Each row comes from the steps of one path. Every step used is in the known rows, and no mark comes twice. Write the path behind each row, first mark first.
Known rows
sitivod zudo suden nikat: [-1.871 -3.001 -1.571  0.988  7.679 -3.591  4.712  3.470 -2.280  0.800
 -1.677  2.635 -1.320 -1.851 -4.046  1.666 -0.020 -0.340 -0.540 -0.151
  1.173  1.428 -1.658]
sitivod lenes: [-1.212 -0.045 -1.730  1.984  2.337 -3.771 -0.217 -2.304 -0.351  4.552
 -3.963  1.417 -2.435  0.034 -4.385 -0.435 -3.005 -5.988  0.496  2.539
  3.026  1.288 -2.436]
zera kofes turiz sitivod nikat suden lenes: [ 0.658 -0.639  5.274 -1.932 -5.669  2.538 -2.463 -3.188  4.773 -2.648
  2.517  5.844  1.383 -0.789  3.074  0.454 -4.036  1.673 -1.323 -0.896
 -2.523 -1.612  0.264]
turiz sitivod: [-0.147  1.202 -3.073 -0.347  2.654  1.348  0.170  0.206 -0.820 -0.542
 -1.057  0.894 -1.180  0.016 -2.056  0.215  0.863 -6.453 -0.210  0.710
  1.676  0.038  2.431]
zera kofes turiz sitivod zudo suden: [-1.004 -1.178  2.310 -1.860  6.388  5.660  1.762  3.243 -2.783 -5.697
  0.817  2.288  1.081 -2.297  1.921  2.142  0.634 -2.087 -1.490  0.273
 -0.520 -1.926  0.707]
zera kofes nikat suden turiz sitivod lenes: [ 1.926 -1.983  2.954 -0.958 -4.746  2.303 -3.026 -3.348  0.995 -0.845
  1.204 -5.052  1.905  0.649  1.369 -0.721 -4.753  3.784  0.105  3.577
 -2.084 -0.953  1.338]
vapu zera kofes: [-0.696  1.186 -2.750  2.932  3.207 -1.708  5.363  0.115 -0.408  2.119
  0.156  1.777  4.242  2.076  0.285  2.107  2.653  0.563  2.233 -0.092
  1.708  1.738 -0.685]
nikat suden zera kofes: [ 2.231  0.265  0.703  0.954 -2.631 -3.385  2.817  1.841  1.234  1.070
  1.545 -0.556  3.641  2.063  1.925  2.681  1.759  0.860  1.121 -0.913
 -1.195 -1.162  0.466]
kofes nikat suden lenes: [ 0.987 -1.268 -1.275  1.793 -5.656 -4.075 -3.153 -2.119  3.451  3.126
 -0.644 -3.246 -0.954 -2.445 -3.553 -1.032 -1.804  1.547 -1.688 -0.592
 -0.282 -0.383 -1.251]
vapu zera kofes nikat: [-0.041 -0.542 -3.292  3.282  2.095 -0.844  3.312 -0.200 -1.252  2.213
  1.301 -1.474  3.794  0.701  0.325  0.919  1.955  5.485  0.946  0.351
  1.254  2.221 -1.772]
zera kofes: [-0.738  0.643 -2.554  1.359  3.003 -0.734  1.741  0.443 -0.371  1.274
  1.718  2.905  2.730 -0.170 -2.178  1.090 -0.136 -3.432  1.872 -0.827
  1.415  1.030 -0.170]
sitivod zudo kofes nikat suden: [ 0.341 -3.065 -2.084  2.913 -1.258  0.709 -1.896  3.848  1.498  0.766
  1.148 -3.327 -3.109 -2.907 -3.315  0.598 -0.824  0.865 -0.862  0.077
  0.658 -0.019 -2.987]
sitivod zera: [-1.260  2.018 -5.765  2.208  2.260 -3.928 -0.027  2.564 -1.073  2.751
 -2.814 -0.081 -1.777 -0.078 -1.314 -0.505  2.685 -1.403  0.769 -1.649
  2.830  2.054 -1.768]
zudo kofes nikat: [-1.514 -0.219 -2.236  1.547  1.667  1.466 -1.127 -0.376  0.848  0.197
  2.153  0.258 -2.667 -2.148 -4.160  0.120 -2.336 -1.588  0.078 -0.708
  1.821  2.218 -1.511]
zera kofes nikat: [-0.101 -1.117 -2.757  1.606  1.925 -0.133 -0.646  0.188 -1.281  1.419
  2.655 -0.262  2.446 -1.684 -2.052 -0.142 -0.944  1.494  0.460 -0.358
  0.857  1.387 -1.283]
vapu zera: [-1.042  1.736 -3.531  3.269  2.517 -3.656  4.643  0.730 -0.437  3.630
 -2.853 -0.600  0.252  1.808 -2.119  0.759  3.158 -2.335  0.979 -0.300
  3.184  2.196 -0.474]
nikat suden: [ 0.707  0.535 -3.068  2.172 -3.190 -3.518  0.401  2.192  0.469  2.648
 -1.654 -3.166  0.225 -1.319 -4.129  0.338 -1.044 -3.938 -0.088 -1.434
  1.513 -0.471  0.074]
sitivod zera kofes turiz: [-1.217  2.558 -1.537  0.556  1.774 -0.188  0.249  2.885 -0.204 -0.717
  0.171  4.548  0.833 -0.802  2.638 -0.382  2.251  1.012  0.667 -2.411
  0.761  1.023 -2.019]
vapu zera kofes turiz: [-0.885  2.030  0.612  1.660  2.073  0.078  4.852  0.775  0.426 -0.077
 -0.016  4.259  3.129  1.045  1.755  1.177  2.483  0.233  0.861 -0.835
  1.040  1.341 -0.818]
vapu zera kofes lenes: [-0.868  0.966 -2.324  3.579  3.021 -0.923  3.236 -4.541 -2.935  3.133
 -4.160  1.285  3.953  0.814 -0.112  0.667  2.965  1.239  1.032  0.451
  0.739  0.698 -1.785]
zera kofes nikat suden turiz: [ 1.333 -1.009  1.094  1.074 -5.074 -1.209 -0.765  0.890  0.965  0.524
  3.209 -6.019  3.432 -0.507 -1.104 -1.056 -2.184  3.855  0.939 -1.518
 -1.207  0.224  1.027]
suden turiz sitivod zudo: [-0.570 -0.618  0.841 -0.616  3.921  0.899  0.319  2.983  0.180 -1.122
 -1.226 -0.634 -3.001  1.825 -0.747 -1.729  3.477 -6.091  1.251  0.900
  0.712  0.223  3.015]
turiz kofes nikat suden: [ 1.545  0.143 -2.669 -1.777 -3.557 -2.267 -3.027  0.264 -0.542  2.440
  1.789 -3.060 -1.890 -1.970 -3.291 -2.261 -1.940  0.919 -0.675  0.557
 -0.040 -0.762 -1.458]
nikat suden zera kofes lenes: [ 1.964 -0.279  1.098  1.760 -2.928 -2.690  0.533 -2.459 -1.538  2.318
 -2.849 -1.197  3.585  1.099  1.596  1.407  1.776  1.730 -0.148 -0.303
 -2.102 -2.211 -0.705]
vapu zera kofes nikat suden: [ 1.941 -1.086 -3.009  3.742 -3.525 -1.445  2.569  0.627 -0.116  2.429
  0.915 -5.101  4.925 -0.068  0.316  1.641  0.578  7.769 -0.059  0.020
  0.035  0.353 -1.588]

Which path is each row?
[-0.399  1.764 -4.854 -0.335  3.087  2.407 -0.179  0.812 -1.126 -1.871
  0.705  2.293  1.677  0.894  3.377  1.213  3.159  0.886  1.270 -0.190
  0.510  0.425  0.675]
turiz sitivod zera kofes
[ 1.986 -2.486  1.107  1.332 -1.950  2.256  1.746  2.696  0.664 -1.451
  1.301 -6.741  2.933  2.565  4.248  0.249  3.937  7.669  0.564  1.842
 -1.919 -0.642  1.606]
vapu zera kofes nikat suden turiz sitivod zudo
[-1.172 -2.486  3.084 -2.599  7.440  4.516  3.977  2.625 -1.658 -5.863
  1.626  7.409  1.176 -1.750  2.188  2.420 -0.103  1.792 -1.660  0.985
 -1.985 -0.772  0.792]
zera kofes turiz sitivod zudo suden nikat
[-1.994 -1.892 -2.306  1.762  6.519 -2.165  2.580  3.953 -3.198  1.010
 -2.732 -2.544 -1.655 -2.209 -4.532  1.274  0.770 -4.177 -0.602 -0.766
  2.503  0.246 -1.592]
sitivod zudo suden
[ 2.093 -0.267  1.045  0.388 -4.636  2.377  2.068 -0.468  0.831 -1.910
  2.048 -6.874  4.688  2.255  3.716  0.453  1.274  7.489  0.397  0.840
 -1.962 -0.171  3.178]
vapu zera kofes nikat suden turiz sitivod
[ 0.614  0.232  6.977 -2.199 -4.775  3.557 -0.368  0.546  3.311 -4.316
  1.880  3.569 -3.086  1.265  4.338  2.031 -2.378  0.115 -1.569 -0.972
 -1.828 -1.106  1.029]
zudo kofes turiz sitivod nikat suden zera
[-0.525 -0.504  0.553 -0.777  4.227  3.015 -0.540  4.161 -0.470 -2.321
 -1.912  3.525 -3.826 -0.979  0.050 -1.050  3.073 -6.441 -1.541  1.025
  1.010 -0.839  0.694]
kofes turiz sitivod zudo
[ 0.593 -0.200  2.104 -1.241 -5.028  4.670 -2.267 -0.613  2.682 -3.980
  3.007 -5.138 -1.752 -0.494 -0.728 -0.362 -2.900  0.606 -0.397 -0.318
 -1.453 -0.309  3.569]
zudo kofes nikat suden turiz sitivod
[-0.003  2.067  1.838 -2.709 -3.969 -2.995 -2.552 -3.974 -1.207  2.245
 -3.015 -2.320 -1.790  0.195 -2.826 -3.875 -0.705 -3.096  0.657 -0.288
 -1.438 -1.567  0.643]
nikat suden turiz kofes lenes
[ 2.467  0.202  6.069 -2.194 -3.666  1.801 -0.061 -1.552  1.556 -2.297
 -0.750  2.709  1.280  2.247  5.960  1.767 -1.314  0.615 -1.034  3.303
 -2.625 -2.896  0.587]
nikat suden zera kofes turiz sitivod lenes
[-2.489 -0.128  1.635  0.873  4.440  2.276  0.430  4.011  1.900 -1.675
  0.094  6.152 -4.854 -1.850 -2.082 -0.033  0.841 -6.560  0.068 -0.853
  1.818  0.882 -2.101]
sitivod zudo kofes turiz
[-1.231  2.115 -2.109 -2.058  2.986 -1.875 -2.474 -4.923 -3.373  3.243
 -3.417  3.393 -2.938 -0.802 -3.955 -3.013  0.388 -5.549  0.403  0.845
  0.812 -0.393 -1.617]
turiz kofes lenes
[-0.943  2.005 -0.617 -0.889  1.673  2.635 -1.955 -3.711 -2.493 -1.914
 -3.083 -0.373  1.424  1.631  3.774 -1.565  3.283  1.741  1.192 -0.237
 -1.348 -0.140  1.623]
suden turiz sitivod zera kofes lenes
[-0.359  1.435 -4.261  0.365  2.945  3.023 -2.332 -3.656 -3.747 -0.905
 -3.758  1.581  1.677 -0.188  3.132 -0.213  3.257  1.610  0.101  0.333
 -0.518 -0.693 -0.498]
turiz sitivod zera kofes lenes
[-0.328  0.581 -2.966 -2.361  2.042 -1.661 -2.548 -0.658 -1.460  2.415
  2.094  0.748 -3.182 -1.284 -3.434 -2.706 -0.624 -1.334  0.173  0.816
  1.394  0.995 -1.664]
turiz kofes nikat
[-0.836  2.840 -1.911 -1.194  1.380  1.971 -1.458  2.233 -0.660 -2.510
 -2.451  2.266 -3.081 -0.520  2.647 -1.193  2.897 -1.953 -1.437 -0.920
  1.160  0.240  0.699]
kofes turiz sitivod zera
[ 2.299 -1.771  3.308 -0.123 -3.633  1.076 -1.410 -4.278 -1.935  0.183
 -2.051  0.031  2.805  1.843  4.225  1.566 -0.541  4.117 -0.833  0.612
 -3.030 -2.474  0.007]
turiz sitivod nikat suden zera kofes lenes
[-1.019  0.034  2.676 -1.253  0.435  0.548 -0.534 -0.783  0.352 -0.345
  0.374  0.209 -2.043  2.085 -0.934 -1.675 -2.305 -3.540  1.066 -0.496
  0.894  1.784  3.035]
suden turiz sitivod nikat
[-0.643  0.892  2.084 -1.659  1.483  2.295 -1.780 -2.572 -0.040 -0.610
 -3.770  3.892 -3.326 -0.420 -0.279 -0.888 -2.770 -6.427 -1.574  3.349
  1.039 -0.329  0.066]
kofes turiz sitivod lenes
[-0.065  0.673 -1.362 -1.093  0.802  2.814 -2.055  0.408 -0.806 -2.731
  2.345 -2.778  1.221  1.395  4.257 -1.594  2.145  6.015  1.219 -0.198
 -0.999  1.294  1.925]
suden turiz sitivod zera kofes nikat
[-1.589  1.824  0.302 -2.226  3.367  2.566  1.942  0.522 -2.146 -4.768
  0.996 -3.072  2.657  1.123  3.588  1.574  0.819  2.763  1.243 -1.499
 -0.574  0.179  2.966]
zudo suden turiz sitivod zera kofes
[ 0.543 -0.843  0.956 -0.252 -5.116 -1.189 -2.716 -3.468  3.768  0.941
 -0.579  1.306 -1.582 -0.152 -0.739  0.291 -3.539 -0.902 -1.128 -0.326
 -0.621 -0.920  0.526]
turiz sitivod nikat suden lenes
[ 0.747  0.106 -0.698 -2.324 -4.761 -3.726 -4.420 -3.589  3.252  2.836
  2.053 -0.046 -2.646 -1.516 -2.637 -2.506 -1.758  1.484 -0.702  0.595
 -1.122 -1.092 -1.867]
turiz kofes nikat suden lenes
[ 0.321  2.483  1.467 -3.164 -3.813 -3.507 -0.505  0.518  1.428  1.283
  1.619 -1.593 -1.901  1.301 -2.540 -2.613 -0.986 -3.850  2.005 -0.801
 -0.229 -0.532  1.784]
nikat suden turiz kofes
[ 2.547 -1.065 -0.337  1.741 -4.617 -4.566 -0.330  2.224  0.034  2.884
 -0.591 -6.193 -0.447  0.178 -0.415  0.414  1.113  3.144 -1.566 -0.418
 -0.477 -0.429 -0.542]
kofes nikat suden zera
[ 1.716 -1.662 -2.831  2.321 -3.736 -0.627 -1.180  1.316 -0.312  1.587
  2.511 -4.143  3.670 -2.422 -1.832  0.499 -2.258  3.744 -0.272 -0.708
 -0.343 -0.184 -1.136]
zera kofes nikat suden
[-0.876  1.156  0.954 -3.615  0.864 -1.986 -2.109 -0.936 -0.295  1.620
  2.818 -1.084 -3.346  0.557 -2.650 -4.333 -0.683 -1.241  1.371  0.336
  0.280  1.464  0.507]
suden turiz kofes nikat
[-0.271 -1.095  0.663  1.765 -5.443 -5.368 -1.690 -2.332  4.179  4.319
 -0.936  1.191 -1.373 -0.958 -3.221 -0.154 -4.003 -0.597 -0.316 -1.811
  0.523  0.441 -2.016]
sitivod nikat suden lenes
[-0.246  0.206  4.024 -1.291 -4.660  5.639 -1.805  0.184  2.903 -4.196
  1.822  3.382 -2.793 -1.794  0.418  0.913 -5.136 -2.039 -1.561 -1.393
 -0.441 -0.439  0.491]
zudo kofes turiz sitivod nikat suden
[ 0.204  0.144  6.129 -2.540  1.081  2.874  0.812  0.140  0.331 -3.181
  2.711  6.840  0.682  2.656  6.078  1.197 -0.151  0.903 -0.072 -0.327
 -1.538 -0.030  1.020]
suden zera kofes turiz sitivod nikat
[-1.786 -1.642  1.840 -3.214  5.056 -1.452 -0.458  2.032 -2.800 -0.295
  1.733 -4.401 -4.064 -1.083 -2.848 -2.589 -0.258  0.558  0.056  0.381
  0.082  0.239 -0.967]
sitivod zudo suden turiz kofes nikat
[-1.655 -0.660  3.941 -1.142  5.219  3.458  4.347 -1.013  1.294 -4.623
 -0.647  4.291  1.458  0.471  4.777  3.046  3.631  2.320 -1.187  1.220
 -1.530 -1.610 -0.035]
vapu zera kofes turiz sitivod zudo suden lenes
[ 2.051 -0.903  2.074 -0.399 -4.008 -1.575 -0.035  0.840  0.515  0.671
 -0.441 -1.502 -0.807  2.583  2.472  1.560 -0.426  0.727 -0.957 -0.217
 -0.891 -0.815  1.358]
turiz sitivod nikat suden zera
